What can hang from each mark:
vepub: gozim rigub
gozim: gupi monerog rigub vepub
rigub: gozim vepub
monerog: nadi
nadi: gozim gupi rigub

Known rows, with every way that one mark hangs from another:
gozim[gupi vepub[rigub]]: [-1.11 -0.46 -2.62 -1.43 -2.94 -2.76  0.15 -1.72  3.04  0.60 -0.79 -2.08
  0.57  1.31  1.83 -2.41 -1.99 -0.13  1.43  0.03  1.24  3.00 -3.52 -1.06
  0.13  1.21]
nadi[gozim[monerog rigub vepub] gupi]: [ 0.22  0.71 -1.53 -0.74 -0.78 -2.53  0.01 -2.31  1.32  0.99 -1.22 -0.92
 -1.13  1.28  3.23 -0.95 -1.07 -0.75  1.21  0.05 -0.69  2.15 -2.88  1.09
  0.53 -0.35]
rigub[gozim[monerog vepub]]: [ 0.37  0.44 -1.10 -1.67 -1.70 -1.66 -0.69 -1.25  0.85  0.21 -1.22 -1.53
  1.42  1.18  1.98 -0.79 -0.61 -0.79  1.32 -1.63 -0.12  1.57 -3.12  0.00
 -0.11 -0.37]
rigub[gozim[gupi monerog[nadi] vepub]]: [ 0.31 -0.32 -0.84 -1.72 -2.01 -3.13 -0.41 -1.53  2.39  0.85 -1.72 -1.28
  1.97  0.67  1.45 -1.42 -1.75 -0.75  3.44 -0.90 -1.70  3.11 -4.82 -1.41
  0.17 -0.15]
rigub[gozim[monerog[nadi[gupi]]] vepub]: [ 1.21  1.60 -0.21 -0.24 -0.82 -2.94 -0.55 -2.24  1.06  2.10 -2.41 -1.35
  2.59 -0.11  2.42 -1.09 -2.08 -0.81  2.83 -1.73 -2.37  3.47 -1.83 -1.07
  0.52  0.63]
nadi[gupi rigub[gozim[monerog]]]: [ 0.76  1.76 -0.56  0.46 -0.10 -1.82  0.47 -2.34  0.81  1.70 -0.50 -1.35
  0.55  1.13  3.06 -0.65 -1.51 -0.47  2.26 -1.05 -1.94  2.14 -0.02  0.31
  0.64 -0.21]
monerog[nadi[gozim gupi rigub]]: [ 0.37  1.20  0.29  0.57 -0.36 -2.60  0.53 -2.09 -0.08  1.67  0.50 -2.57
 -0.26  0.76  3.20 -1.29 -2.40 -0.52  3.05  0.52 -2.44  1.79 -0.18  0.36
  1.21 -0.44]
monerog[nadi[gozim[vepub] gupi]]: [ 0.05  0.52 -0.55 -0.53 -1.26 -2.67 -0.87 -1.57  0.27  0.61 -0.62 -2.83
 -0.02  0.46  3.06 -1.29 -1.88 -0.35  2.15  0.31 -1.97  2.20 -2.30 -0.22
  0.74  0.29]
nadi[gupi rigub[gozim[vepub]]]: [-0.44  0.71 -1.36 -0.01 -0.68 -1.96  1.11 -1.38  1.88 -0.63 -0.15 -2.78
  0.49  0.78  3.49 -0.58 -1.29  0.77  1.54 -0.73 -1.71  0.93 -0.87 -1.05
  0.83 -0.94]
gozim[gupi monerog[nadi] rigub vepub]: [ 0.15 -0.97 -1.16 -1.75 -1.93 -4.03  0.99 -1.60  3.05  0.75 -2.53 -0.67
  0.35  0.67  2.10 -1.02 -2.00 -0.85  4.38  0.93 -0.62  3.67 -6.14 -2.06
  1.29 -0.61]
vepub[gozim[gupi monerog] rigub]: [-0.01  0.55 -2.42 -0.47 -2.37 -2.00 -0.99 -3.15  2.27  3.02 -1.01 -0.55
  1.06  1.26  1.25 -2.65 -2.65 -1.00  2.16  0.46  1.05  3.80 -2.38  0.05
  0.41  1.75]
vepub[gozim[monerog]]: [ 0.86  0.91 -1.55 -0.48 -1.30 -1.27 -1.20 -2.10 -0.25  2.07 -0.96 -0.83
  1.17  1.22  1.71 -0.97 -1.66 -1.25  2.15  0.12  0.30  2.10 -1.69  0.29
  1.06  0.62]
monerog[nadi]: [ 0.54  0.17 -0.31 -0.75 -1.69 -2.79 -0.14 -1.20 -0.35  1.03 -1.05 -2.69
  1.46  0.66  1.75 -0.84 -2.00 -0.84  3.24 -0.12 -0.12  2.54 -2.51 -1.26
  1.21  0.65]
rigub[gozim]: [ 0.08  0.36 -1.38 -0.47 -1.44 -1.83  0.32 -1.49  0.58  0.48 -0.42 -2.45
  2.50  1.44  1.10 -0.65 -1.00 -0.19  0.85 -2.17  0.48  1.08 -1.25 -0.16
  0.18  0.61]
vepub[gozim[gupi rigub]]: [-0.53 -0.86 -3.16 -0.08 -1.49 -3.01  1.72 -2.47  3.11  0.94 -0.95 -0.83
  1.50  1.28  1.02 -1.29 -2.05  0.20  2.49  0.55  0.97  1.96 -2.97 -1.44
  1.76  0.44]
rigub[gozim[gupi monerog[nadi]] vepub]: [ 0.93  0.54 -0.93 -1.18 -1.71 -3.31  0.35 -2.18  2.62  2.17 -2.09 -0.61
  3.54  0.41  0.70 -1.89 -2.06 -0.97  3.52 -1.93 -1.57  3.33 -3.47 -1.32
  0.23  0.56]
vepub[rigub[gozim[gupi monerog[nadi]]]]: [ 0.09  0.35 -0.59 -1.06 -2.51 -3.17 -0.53 -2.68  2.45  2.55 -1.59 -1.51
  2.21  0.83  0.98 -2.29 -2.57 -1.14  2.94 -1.29 -0.02  4.14 -3.46 -0.47
 -0.34  1.01]
nadi[gozim[monerog] gupi rigub[vepub]]: [ 1.20  2.42 -0.85  0.14 -0.21 -1.76  0.40 -2.59  0.61  2.67 -0.18 -0.40
 -0.12  1.01  3.12 -1.75 -1.62 -1.17  1.96 -0.55 -2.07  1.98  0.38  1.48
  0.47 -0.18]
nadi[gozim[vepub] gupi rigub]: [-0.27  1.01 -1.24 -0.07 -0.64 -1.72  0.55 -1.61  0.89  0.30  0.77 -2.38
 -1.08  1.21  3.61 -1.27 -1.42  0.06  1.45  0.42 -1.73  0.89 -0.53  0.77
  0.70 -0.75]
monerog[nadi[gupi]]: [ 0.52  0.68 -0.52  0.37 -0.90 -3.06 -0.53 -1.75 -0.06  1.39 -1.42 -2.76
  0.82  0.36  2.74 -0.80 -2.43 -0.35  3.00  0.31 -1.46  3.11 -1.65 -1.62
  1.53  1.32]
vepub[rigub[gozim[gupi monerog]]]: [-0.11  0.62 -1.83 -0.89 -2.34 -2.51 -0.30 -2.77  2.69  2.53 -0.97 -1.05
  1.86  1.72  0.86 -2.39 -1.89 -0.88  1.26 -1.86  0.79  3.54 -2.46  0.37
 -0.75  1.67]

Rows:
[-0.44 -0.46 -2.53 -0.49 -1.43 -3.17  1.80 -2.41  2.45  1.33 -0.06 -0.97
  0.81  2.02  0.85 -1.77 -1.39 -0.29  1.52 -0.56  0.73  1.50 -2.67  0.52
  0.43  0.60]
nadi[gozim[gupi rigub]]
[ 0.34  1.26 -0.83 -0.34 -0.51 -1.79  0.25 -1.76  1.39  0.40 -0.76 -1.62
  0.00  0.91  3.71 -0.66 -1.18 -0.21  2.09 -0.66 -2.15  1.82 -1.41 -0.30
  0.58 -1.03]
nadi[gupi rigub[gozim[monerog vepub]]]
[ 0.42  1.26 -0.81  0.62 -0.64 -2.46  1.05 -2.18  1.55  1.29 -1.10 -1.84
  1.49 -0.67  3.20 -1.20 -3.04 -0.11  4.02  1.09 -2.36  2.35 -0.43 -2.03
  2.39 -0.53]
monerog[nadi[gupi rigub[vepub[gozim]]]]
[-0.53 -0.71 -0.71 -1.07 -1.76 -3.15  1.79 -1.17  3.07 -0.45 -0.33 -2.31
  1.66  0.60  1.98 -1.25 -1.91  0.24  3.87 -0.37 -1.96  1.64 -3.49 -2.11
  0.80 -1.43]
monerog[nadi[rigub[gozim[gupi vepub]]]]
[-0.27  0.43 -0.03 -0.24 -0.89 -2.69  1.04 -1.22  1.56 -0.60 -0.70 -3.10
  0.76 -0.03  3.55 -0.56 -1.97  0.40  3.13 -0.16 -2.68  1.78 -1.86 -1.72
  1.20 -1.51]
monerog[nadi[gupi rigub[gozim[vepub]]]]
[ 0.96  0.64 -1.66 -1.27 -1.48 -2.82  1.18 -1.83  1.60  1.42 -2.30 -0.26
  1.27  0.92  1.86 -0.87 -1.23 -1.25  2.39 -0.90  1.03  2.47 -2.93 -0.46
  1.02 -0.06]
gozim[monerog rigub[vepub]]
[ 0.59  0.76 -1.10 -1.63 -1.68 -1.47 -1.28 -1.53 -0.18  1.10 -0.35 -1.08
 -0.16  1.72  2.10 -1.43 -0.69 -1.45  1.18 -0.56 -0.15  1.44 -2.78  1.71
 -0.18 -0.13]
nadi[gozim[monerog vepub]]
[-0.60 -0.11 -1.93 -1.03 -1.46 -2.12  1.37 -1.54  2.24  0.32  1.06 -1.46
 -0.24  1.76  1.96 -2.09 -1.36 -0.19  2.13  0.26 -1.03  0.72 -2.17  0.48
  0.43 -0.80]
nadi[gozim[gupi vepub] rigub]
[ 0.21  0.08 -1.38 -1.77 -1.67 -2.23  0.28 -1.79  1.09  0.54 -0.89 -0.80
 -0.52  1.63  2.25 -1.01 -0.77 -1.25  1.41 -0.26  0.64  1.37 -3.78  1.40
  0.26 -1.06]
nadi[gozim[monerog rigub vepub]]
[-0.68 -0.66 -2.51 -1.18 -1.96 -2.57  0.71 -1.36  2.95 -0.27 -0.58 -1.98
  2.15  1.37  1.10 -1.51 -1.05  0.48  1.22 -1.50 -0.46  1.50 -3.38 -1.35
  0.14  0.43]
rigub[gozim[gupi vepub]]
[ 0.61  0.08 -2.47 -1.14 -1.50 -3.56  1.70 -2.27  3.24  1.94 -2.29  0.46
  1.55  1.20  1.21 -1.61 -1.66 -0.94  2.85 -0.63  0.45  3.16 -3.73 -1.07
  0.93  0.53]
gozim[gupi monerog rigub[vepub]]
[ 0.97  0.85  0.23 -0.44 -1.12 -1.78 -0.13 -1.90 -0.08  1.92 -0.73 -1.06
  0.70  0.35  2.57 -0.85 -2.51 -1.51  4.78  1.36 -1.27  2.35 -1.86 -0.48
  1.97 -1.25]
vepub[gozim[monerog[nadi[rigub]]]]
[ 0.94  1.47 -0.33 -0.59 -0.84 -1.30  0.12 -1.93 -0.49  2.17  0.73 -0.85
 -0.46  1.92  2.27 -1.38 -1.19 -1.66  2.22 -0.29 -0.61  1.13 -0.57  2.30
  0.25 -0.72]
nadi[gozim[monerog] rigub]
[ 0.38 -0.24 -2.17 -0.84 -1.27 -3.37  1.14 -2.31  2.46  1.86 -1.68 -0.07
  0.64  1.72  1.36 -1.17 -1.64 -0.90  3.00 -0.03  0.49  3.17 -3.79 -0.67
  0.98  0.71]
gozim[gupi monerog rigub]
[ 0.83  0.13 -0.02 -1.90 -2.00 -2.66 -1.13 -0.93 -0.08  0.80 -1.87 -1.77
  0.44  0.46  2.59 -0.79 -1.63 -1.50  3.63  0.42 -0.91  3.00 -4.37 -1.05
  0.91 -0.37]
gozim[monerog[nadi] vepub]
[ 0.09  0.36 -1.23 -0.71 -2.59 -2.74 -1.12 -3.03  2.12  3.10 -1.55 -0.82
  1.34  0.58  1.27 -2.59 -3.32 -1.35  3.75  0.97  0.16  4.50 -3.42 -0.65
  0.85  1.20]
vepub[gozim[gupi monerog[nadi]] rigub]
[ 0.62  1.08  0.08 -0.78 -1.41 -2.45  1.36 -1.48  0.66  1.19  0.20 -1.90
  1.32  0.48  2.06 -1.68 -2.02 -1.11  3.19 -0.49 -1.19  1.19 -1.02  0.54
  0.76 -1.08]
monerog[nadi[gozim rigub[vepub]]]
[ 0.06 -0.05 -2.00 -1.52 -1.74 -2.44 -0.17 -1.71  2.50  0.75 -1.16 -0.77
  1.73  1.46  1.38 -1.47 -0.99 -0.38  1.83 -1.44 -0.82  2.40 -3.86 -0.66
 -0.19  0.35]
rigub[gozim[gupi monerog vepub]]
[ 0.27  1.51 -1.95  0.94 -0.44 -1.70  1.18 -2.26  1.75  1.20 -0.54 -1.34
  1.17  0.14  3.04 -1.32 -2.30  0.15  2.40  0.50 -1.34  1.59  0.54 -1.12
  1.93 -0.14]
nadi[gupi rigub[vepub[gozim]]]
[ 0.79 -0.17 -1.37 -1.37 -1.66 -4.28  1.54 -2.16  3.20  2.00 -2.84  0.03
  1.81  0.33  1.32 -1.56 -2.32 -1.20  4.40 -0.08 -0.48  3.90 -4.74 -2.01
  1.31  0.22]
gozim[gupi monerog[nadi] rigub[vepub]]
[ 0.23 -0.25 -2.71 -0.35 -1.29 -2.76  0.77 -2.76  2.79  2.00 -1.49  0.33
  1.06  1.41  1.10 -1.32 -2.02 -0.69  2.89  0.60  0.52  2.72 -3.55 -0.72
  1.39  0.29]
vepub[gozim[gupi monerog rigub]]
[ 0.23  0.29  0.38 -0.46 -1.32 -2.41  1.36 -1.32  0.75  0.29 -0.20 -2.77
  2.03  0.59  1.92 -0.55 -1.84 -0.39  3.39 -0.98 -1.10  1.19 -1.41 -0.93
  0.89 -1.27]
monerog[nadi[rigub[gozim]]]
[-0.04  0.07 -1.47 -1.22 -1.35 -2.17  1.00 -1.60  2.82  0.53 -0.43 -0.71
  0.84  1.45  1.99 -1.43 -1.23 -0.34  2.76 -0.78 -1.50  1.67 -3.06 -0.55
  0.27 -1.15]
nadi[rigub[gozim[gupi monerog vepub]]]
[ 0.59  1.62 -0.13  0.21 -0.59 -2.74  1.05 -2.11  0.85  1.69 -0.20 -1.95
  0.70  0.17  3.00 -1.70 -2.44 -0.50  3.08 -0.04 -2.53  1.84 -0.16  0.01
  1.14 -0.53]
monerog[nadi[gozim gupi rigub[vepub]]]
[ 0.91  2.11 -0.89  0.21 -0.24 -1.99  0.98 -2.31  1.66  1.77 -1.12 -0.77
  1.53  0.64  3.01 -1.11 -1.51 -0.42  2.09 -1.64 -2.03  2.10  0.02 -0.17
  0.56 -0.36]
nadi[gupi rigub[gozim[monerog] vepub]]
[ 0.26 -0.08 -2.12 -1.53 -1.77 -2.49 -0.46 -1.47  1.86  1.20 -1.33 -0.57
  0.40  1.51  1.85 -1.62 -1.37 -0.82  2.43  0.15 -0.52  2.87 -4.17 -0.88
  0.47  0.72]
gozim[gupi monerog vepub]
[ 0.61  0.97 -1.57 -0.71 -1.10 -2.45  1.76 -2.16  3.14  1.84 -0.80  0.05
  2.37  1.17  1.28 -1.92 -1.54 -0.71  2.86 -1.77 -1.39  1.92 -1.65 -0.45
  0.20 -0.44]
nadi[rigub[gozim[gupi monerog] vepub]]
[ 0.60  0.78 -0.12 -0.70 -1.11 -2.80 -1.22 -1.67  0.95  0.73 -2.01 -2.09
  1.17  0.15  3.08 -0.60 -1.74 -0.57  2.80 -0.81 -2.47  3.15 -3.29 -1.19
  0.55 -0.11]
rigub[gozim[monerog[nadi[gupi]] vepub]]
[ 0.97  1.46  0.01  0.71 -0.29 -2.03 -0.44 -2.49  0.31  2.35 -0.99 -1.30
  0.05  0.02  3.51 -0.87 -2.95 -0.93  4.48  1.76 -2.68  3.15 -1.03 -0.74
  2.22 -0.49]
vepub[gozim[monerog[nadi[gupi rigub]]]]
[ 0.64  0.72 -1.72 -0.71 -1.26 -2.14 -0.70 -2.44  0.78  3.01 -0.07 -0.19
  0.59  2.19  0.93 -2.27 -1.39 -1.39  1.75 -0.67 -0.64  2.41 -2.12  1.53
 -0.22  1.38]
nadi[gozim[gupi monerog]]
[ 0.24  1.10 -0.93 -0.97 -2.33 -1.74 -0.81 -2.32  0.88  2.02 -1.01 -1.72
  1.60  1.46  1.43 -1.62 -1.53 -1.29  0.80 -2.19  1.47  2.80 -1.64  1.08
 -0.64  0.96]
vepub[rigub[gozim[monerog]]]
[-0.24  0.08 -2.17 -1.72 -2.75 -2.58 -0.69 -2.09  2.66  1.66 -1.33 -1.01
  0.08  1.39  2.02 -2.46 -1.90 -1.03  1.97  0.19  0.83  3.75 -3.98 -0.37
 -0.10  1.13]
gozim[gupi monerog vepub[rigub]]
[ 0.12  0.11 -1.47 -0.29 -1.49 -2.89  1.88 -2.07  2.93  1.38 -0.70 -0.92
  2.37 -0.09  1.59 -1.97 -2.98 -0.24  4.66  0.94 -1.58  2.27 -2.08 -2.23
  1.99 -0.59]
monerog[nadi[rigub[vepub[gozim[gupi]]]]]
[ 0.43  0.91  0.04  0.51 -0.45 -2.91  0.80 -1.64  0.27  1.14 -0.55 -2.68
  0.00  0.34  3.49 -0.67 -2.57 -0.18  3.96  1.00 -2.18  2.61 -0.88 -1.55
  1.93 -0.09]
monerog[nadi[gupi rigub]]
[ 0.78  0.52 -0.83  0.33 -0.63 -3.13 -0.18 -2.70  1.12  1.97 -2.44 -1.05
  0.48  0.01  2.99 -0.38 -2.72 -0.75  3.82  1.36 -1.10  3.69 -2.86 -1.24
  2.24 -0.06]
vepub[gozim[monerog[nadi[gupi]] rigub]]
[ 1.05  1.27 -1.22 -1.10 -1.50 -1.96 -0.02 -1.82  0.93  1.52 -1.61 -0.86
  2.87  0.95  1.14 -1.22 -0.91 -1.11  1.41 -2.70 -0.05  1.93 -1.69  0.12
 -0.06  0.42]
rigub[gozim[monerog] vepub]
[ 0.46 -0.07 -0.37 -1.44 -1.49 -3.02  0.65 -1.33  2.10  1.01 -1.14 -0.96
 -0.10  0.67  2.65 -1.43 -2.25 -1.04  5.15  1.34 -2.12  3.11 -4.32 -1.50
  1.27 -1.18]
gozim[gupi monerog[nadi[rigub]] vepub]
[ 0.18  0.94  0.19  0.65 -0.43 -2.80  1.08 -1.84  0.89  0.76 -0.41 -2.97
  1.31  0.26  2.92 -0.59 -2.26  0.22  3.18 -0.61 -2.44  2.03 -0.53 -1.28
  1.23 -0.62]
monerog[nadi[gupi rigub[gozim]]]
[ 0.48  0.73 -0.51 -0.37 -1.51 -2.15  1.35 -1.64  1.13  0.92 -0.78 -1.74
  2.04 -0.26  2.20 -1.25 -2.63 -0.63  4.11  0.68 -0.94  1.52 -1.36 -1.61
  2.08 -1.29]
monerog[nadi[rigub[vepub[gozim]]]]
[-0.03 -0.05 -0.34 -1.54 -2.06 -2.39 -0.61 -1.03 -0.05  0.19 -0.33 -2.62
  0.72  0.77  2.02 -1.33 -1.47 -0.86  2.26 -0.12 -0.69  1.43 -3.23  0.18
  0.44 -0.53]
monerog[nadi[gozim[vepub]]]
[ 0.76  1.10 -0.41 -0.50 -0.87 -1.52  0.67 -1.79  0.51  1.27 -0.12 -1.35
  1.17  1.52  2.06 -0.68 -1.11 -1.05  2.40 -1.45 -0.66  1.31 -0.86  0.77
  0.24 -0.79]
nadi[rigub[gozim[monerog]]]
[ 0.40  0.71  0.34 -0.48 -1.21 -2.21  0.87 -1.56 -0.29  1.24  0.69 -2.40
  0.34  1.04  2.22 -1.30 -1.99 -0.99  3.35  0.12 -1.10  0.99 -1.09  0.78
  0.86 -1.00]
monerog[nadi[gozim rigub]]
[ 0.28  0.02 -2.08 -0.77 -1.25 -2.97  0.88 -2.75  2.26  2.41 -0.65  0.12
  0.32  2.13  0.99 -1.77 -1.38 -1.19  2.00 -0.47  0.21  2.27 -3.17  1.24
  0.26  0.40]
nadi[gozim[gupi monerog rigub]]
[ 1.22  1.13 -0.02 -1.31 -1.66 -2.65 -0.26 -1.74  0.82  1.64 -2.17 -1.16
  3.21  0.11  1.35 -1.10 -1.62 -1.44  2.96 -2.18 -0.89  2.67 -2.73 -0.64
  0.30  0.03]
rigub[gozim[monerog[nadi]] vepub]
